Each row was made from one small tree. The marks that hang from a mark follow it in brackets, in the order of their numbers. Every link used is in the known rows. Write each row's tree.
Known rows
z128[z560 z795]: [ 1.19  3.15  0.30 -0.11  2.05  3.53 -2.82 -3.71  3.66 -1.98 -3.04 -3.41
 -4.48 -0.37 -2.35  1.32 -2.01 -1.24  1.68  3.71 -1.58  6.39  2.78  0.60]
z160[z90[z773[z843]] z191]: [ 0.32 -1.22  0.09 -0.87  1.40  2.47 -0.89  0.61  2.72 -1.68  2.80 -7.71
 -5.27  7.45 -5.95  3.29 -3.89 -3.57  3.78 -0.64  1.81  2.67 -1.13  0.83]
z795[z128[z560[z843[z781]]] z895]: [ 2.94  1.44  0.45 -0.11  4.51  2.96 -7.06 -0.53  4.49 -3.66  0.48  0.06
 -3.83 -0.38 -0.86  4.14 -3.89  1.74  3.21 -0.76 -3.82  5.51  2.82  2.59]
z2[z781]: [ 3.11  1.09  0.18 -2.69  4.53  1.28 -1.00 -1.26  3.68 -0.85  4.04 -0.67
 -1.28  2.20 -2.51  1.32 -4.34 -1.92  3.40 -1.58 -1.51  5.26  0.80  0.57]
z191[z773]: [-0.43  1.06  2.81 -2.02  3.10  3.90 -2.98 -3.32  1.63 -1.54  1.26 -2.59
 -3.37  0.76 -0.30  1.93 -4.84 -1.76  1.20 -1.97 -0.64  3.12  0.12  2.34]
z128[z560]: [ 1.17  1.61  0.07 -2.00  2.50  2.27 -2.52 -1.96  4.33 -1.84  0.04 -3.16
 -3.61  1.19 -1.14  3.27 -2.16 -3.48  1.39  2.57 -1.40  5.43  1.45  1.27]
z160[z191]: [ 2.67  1.54 -0.48 -1.40  3.27  2.43 -1.41  0.11  2.73 -0.90  1.11 -4.25
 -4.01  3.93 -3.78  2.05 -1.59 -4.44  2.42 -1.35  0.35  3.87 -0.48 -0.46]
z560[z128[z795[z895]] z843[z773]]: [ 0.70  0.97  1.88 -0.02  5.53  5.30 -5.68 -1.79  3.52 -3.45 -0.99 -0.49
 -5.33  0.26 -2.04  1.05 -6.42  0.97  3.13  0.82  1.21  3.99 -1.40  1.07]
z895[z773[z843[z781]] z795[z128[z560]]]: [ 3.01 -1.94  5.09 -1.29  4.68  3.41 -5.70 -4.19  2.20 -2.95 -0.56  0.38
 -4.27  0.97  1.12 -1.25 -3.33  0.50  3.15  0.14 -3.50  4.95  1.41  1.25]
z795[z895]: [ 0.89  2.20  0.69 -0.31  4.65  3.00 -4.89 -0.38  2.31 -1.81  1.03 -0.97
 -2.48 -1.23 -1.97  2.91 -2.93  0.83  1.62 -3.28 -2.50  4.92  2.89  1.22]
z843[z781]: [ 3.05 -0.63 -0.18 -2.88  5.06  2.14 -0.94 -1.66  1.56  0.06  0.73  0.25
 -2.56  1.53 -3.78  1.11 -3.67 -2.07  1.82 -2.17 -0.67  5.93 -0.46  1.61]
z90[z773[z191[z160] z843[z781]]]: [ 0.96 -0.68  0.97 -3.27  2.99  3.06 -1.08  0.11  1.81 -1.85  1.79 -4.28
 -5.03  4.08 -1.62  2.28 -5.34 -3.33  2.38 -1.88 -0.57  4.61  0.42  3.07]
z773[z191 z843[z781]]: [ 2.17 -0.34 -0.32 -3.29  3.97  3.09 -2.36  1.77  2.83 -2.00  0.80 -2.95
 -6.31  3.38 -2.55  1.49 -3.21 -4.69  3.02 -1.70 -1.66  6.73  0.19  0.16]
z191[z160[z90]]: [ 1.54  0.94  1.49  0.02  2.56  0.25 -1.17 -1.80  2.19  0.80  5.00 -5.17
 -3.02  2.24 -3.83  1.77 -4.83 -4.47  1.96 -0.20  1.65  3.85  0.33  2.31]
z773[z2 z191[z160[z90]]]: [ 1.96  0.22  1.07 -2.16  0.71  3.29  1.46  1.49  3.80 -0.76  4.96 -6.97
 -1.99  3.42 -3.90  1.55 -3.68 -4.31  2.08 -1.30  1.62  3.55  1.15  2.26]
z773[z2 z191[z160[z90]] z843[z781]]: [ 2.29 -1.82  0.42 -2.98  1.98  3.09  0.67  2.63  3.95 -0.71  4.99 -6.61
 -3.45  4.69 -4.70  1.17 -5.29 -6.56  3.22 -0.99  0.20  6.34  0.08  2.43]
z128[z560[z843[z773[z2 z191[z160]]]] z795[z895]]: [ 1.02  2.70  1.22  0.47  2.62  6.19 -2.60 -1.33  4.88 -2.65 -2.05 -3.86
 -5.03  0.36 -2.34  1.43 -4.48  0.12  1.61  4.44 -1.97  7.57  1.46  0.81]
z128[z560[z843] z795[z895[z773[z2[z781] z191]]]]: [ 2.11  2.32  2.25  0.38  2.54  6.25 -3.00 -1.37  5.51 -3.34 -1.94 -3.26
 -4.32  0.79 -1.82  1.26 -4.57  1.56  2.75  4.27 -2.89  7.55  2.34  0.06]
z895[z773[z2 z843[z781]] z795[z128]]: [ 2.61 -3.21  5.49 -1.89  4.83  3.99 -4.65 -3.18  1.81 -2.91  1.54  0.00
 -1.99  1.42 -0.14 -2.20 -3.40  0.43  3.32 -2.53 -2.88  4.35  1.36  2.36]
z128[z560[z843] z795[z895[z773[z191]]]]: [ 1.44  2.79  2.39  1.01  2.72  6.08 -4.29 -1.82  4.58 -3.40 -3.40 -3.24
 -5.91  0.25 -1.39  1.53 -3.76  1.50  2.16  4.30 -2.63  7.27  2.28 -0.23]
z895[z773]: [ 0.60 -0.25  4.32 -2.03  3.60  3.18 -3.09 -2.39  2.16 -1.99  1.61 -1.67
 -2.90  1.58  0.01  0.59 -2.90 -1.15  1.35 -1.84 -0.70  3.02 -0.37  0.79]
z895[z773[z2[z781] z191 z843] z795]: [ 2.62 -1.85  5.26 -2.54  3.64  5.18 -1.77 -1.29  3.04 -2.75  2.09 -2.28
 -2.46  2.74  0.01 -2.34 -3.58 -0.42  3.28 -1.11 -2.42  4.89  1.51 -0.05]
z843[z773[z2]]: [-1.18 -1.12  1.44 -3.83  3.71  4.31 -0.40 -1.12  2.80 -1.80  2.81 -1.81
 -1.40  2.01 -2.20  0.61 -2.93 -2.28  0.51 -2.37  0.03  3.53 -1.93  2.19]
z128[z560 z795[z895[z773]]]: [ 1.05  3.27  2.08  0.81  2.17  4.99 -4.20 -3.44  3.86 -2.58 -3.49 -2.60
 -4.07 -1.92 -1.01  1.54 -3.04  2.00  1.47  2.93 -3.06  6.15  3.51  0.32]
z90[z160[z191] z773[z2[z781]]]: [ 2.74 -0.88 -0.24 -6.03  0.88  1.81  2.24  1.32  3.27 -1.80  5.26 -6.03
 -0.63  5.88 -4.20  2.62 -6.22 -3.25  3.00 -2.13  1.54  3.54 -0.15  3.46]

Write each row's tree
[ 2.33  1.21  1.71 -0.74  3.46  4.57 -4.79 -1.67  3.38 -2.79 -1.23 -1.48
 -3.41 -1.63 -1.65  1.08 -5.52  0.89  3.43 -1.24  0.17  3.28  1.93  1.39]
z560[z128[z795[z895[z773[z2 z191 z843[z781]]]]]]
[ 2.29  0.09  0.02 -2.10  3.99  2.98 -2.08 -1.14  4.61 -1.74  0.00 -2.31
 -4.60  3.23 -2.40  2.90 -3.85 -3.72  2.10  3.90 -1.13  7.46 -0.56  1.28]
z128[z560[z843[z781]]]
[ 2.20  0.55  0.77 -0.90  4.30  3.91 -6.01 -0.30  4.84 -3.82  1.07 -0.04
 -2.99 -0.11 -0.91  3.75 -4.23  1.83  2.76 -0.96 -3.62  5.26  1.84  3.08]
z795[z128[z560[z843[z773[z2] z781]]] z895]
[ 1.80  2.13  2.38  0.59  3.02  5.76 -3.47 -2.11  5.29 -3.09 -1.66 -2.82
 -3.69  0.50 -1.99  1.25 -4.74  1.47  2.69  4.23 -2.96  7.68  2.23  0.50]
z128[z560[z843] z795[z895[z773[z2[z781]]]]]
[-0.44 -2.08  1.01 -2.36  1.22  2.93 -0.27  0.69  3.42 -2.45  4.64 -6.32
 -3.19  5.81 -4.75  2.69 -5.00 -1.78  3.73 -1.43  0.87  3.23  0.54  2.46]
z160[z90[z773[z2[z781] z191 z843]]]
[ 0.94 -1.15  0.45 -3.51  4.11  2.14 -1.94  1.10  4.69 -2.23  5.81 -3.62
 -0.69  3.60 -3.17  1.22 -4.31 -5.45  3.98 -1.85 -2.23  6.54  1.11  2.27]
z773[z2[z781] z843]
[ 2.22  2.02  0.79  0.28  4.17  2.85 -7.79 -0.46  4.65 -4.13  0.81 -0.71
 -3.96 -0.53 -0.34  4.40 -3.34  1.53  3.16 -0.70 -3.77  4.99  3.32  2.53]
z795[z128[z560[z843]] z895]
[-0.50 -1.84  4.41 -2.81  3.43  3.69 -3.32 -0.73  3.22 -2.84  3.36 -3.46
 -2.12  2.76 -0.51  0.41 -3.35 -3.46  2.11 -1.93 -1.43  4.12 -0.19  1.80]
z895[z773[z2 z843]]
[ 0.38 -0.39  1.11 -0.38  1.26  3.24 -1.50 -0.34  2.95 -1.13  2.76 -7.52
 -5.60  6.07 -5.07  2.80 -4.79 -4.23  3.48 -0.13  1.47  2.88 -1.81  0.15]
z160[z90 z191[z773[z843]]]
[ 1.05  0.45  1.04 -2.06  2.41  4.18 -1.55 -0.02  3.16 -1.60  2.06 -5.92
 -3.73  4.41 -2.79  2.11 -3.87 -5.39  2.62 -1.38 -0.22  3.82 -0.95  0.98]
z160[z191[z773[z2 z843]]]
[ 4.32 -1.42  5.37 -2.06  2.85  5.34 -2.27 -2.26  4.31 -3.66  1.47 -1.26
 -2.24  2.51  0.93 -1.39 -3.56  1.91  3.62  0.42 -2.41  3.76  1.84  0.93]
z895[z773[z2[z781] z191] z795[z128[z560[z843]]]]
[ 2.22 -0.23  1.27 -0.77  6.19  5.48 -4.26 -1.94  3.18 -2.45 -1.64  1.06
 -5.01  0.47 -3.08  0.59 -7.56  1.40  3.27  0.72  1.12  5.10 -2.38  1.30]
z560[z128[z795[z895]] z843[z773 z781]]
[-1.51 -1.72  1.24 -1.28  2.23  1.90 -2.48 -0.90  2.03 -2.17  3.35 -5.39
 -4.26  4.79 -4.43  2.95 -4.39 -1.84  3.07 -1.32  0.90  3.10  0.29  2.60]
z160[z90[z773[z843]]]
[ 0.43  0.10  2.67 -3.14  2.69  4.34 -0.74 -2.44  3.13 -1.46  3.71 -2.90
 -0.52  1.64 -1.15  1.52 -6.05 -1.81  2.08 -2.14 -0.92  3.56  0.28  3.03]
z191[z773[z2[z781]]]
[ 3.44 -0.82  1.91 -1.66  4.37  4.04 -3.12 -2.76  2.66 -2.58 -0.39 -0.05
 -3.56  1.40 -1.27 -0.47 -2.55  0.59  2.69  0.16 -1.89  5.06  1.50  1.72]
z895[z795[z128[z560[z843[z773[z2 z191] z781]]]]]
[ 1.18  3.90  0.28  0.91  2.40  4.35 -4.15 -2.94  3.81 -2.31 -3.48 -2.72
 -4.10 -2.13 -2.12  2.12 -2.63  1.23  1.65  2.86 -2.95  6.80  4.15  0.55]
z128[z560 z795[z895]]
[ 2.31  1.62  0.93 -1.14  1.60  2.22 -0.36  0.37  2.77 -0.53  3.12 -5.55
 -4.88  2.79 -2.87  1.89 -3.51 -3.73  2.05 -0.72  1.29  3.59  0.82  0.72]
z773[z191[z160[z90]]]
[ 0.96 -1.62  0.90 -1.25  1.15  3.86  0.07  0.12  3.26 -0.77  3.34 -7.44
 -4.05  6.47 -6.09  2.42 -5.43 -4.31  3.54 -0.44  1.62  3.41 -2.11  0.99]
z160[z90 z191[z773[z2 z843[z781]]]]
[ 2.41  1.47  2.02  0.14  2.89  6.57 -2.65 -1.54  4.68 -2.78 -3.21 -2.63
 -4.72  0.62 -2.48  1.12 -4.57  1.61  2.26  4.03 -2.61  8.03  1.72  0.46]
z128[z560[z843[z781]] z795[z895[z773[z2 z191]]]]
[ 0.73 -0.14  1.88 -0.78  1.82  1.07 -0.09 -1.64  2.16  0.27  5.48 -6.06
 -1.96  3.21 -3.88  2.08 -5.62 -3.76  1.94 -0.71  1.96  3.10  0.47  3.85]
z191[z160[z90[z773[z2]]]]
[-0.77 -2.29  0.96 -1.63  2.57  2.00 -1.78 -1.00  1.87 -1.70  3.03 -4.63
 -4.10  4.89 -4.95  2.75 -4.94 -1.64  3.12 -1.37  0.87  3.64 -0.19  2.70]
z160[z90[z773[z843[z781]]]]
[ 3.31  0.86  0.18 -4.75  1.46  1.59  0.40  0.43  3.23 -0.91  4.40 -5.19
 -2.20  3.74 -3.51  1.98 -5.69 -4.59  2.57 -1.31  1.18  4.29 -0.73  1.49]
z90[z160[z191[z773[z2[z781]]]]]
[ 4.82 -0.58  5.55 -0.83  3.41  4.32 -3.24 -3.43  2.61 -2.28 -0.24 -0.97
 -4.82  1.54  1.45 -1.33 -3.87  1.01  2.64  1.08 -1.74  4.00  1.14  0.86]
z895[z773[z191[z160]] z795[z128[z560[z843[z781]]]]]
[-0.49 -1.48  1.82 -2.60  5.28  4.41 -2.00  0.10  3.30 -2.54  3.05 -2.16
 -3.59  4.54 -2.98  0.92 -3.92 -3.24  1.79 -0.31  0.31  5.55 -2.94  1.74]
z560[z843[z773[z2]]]
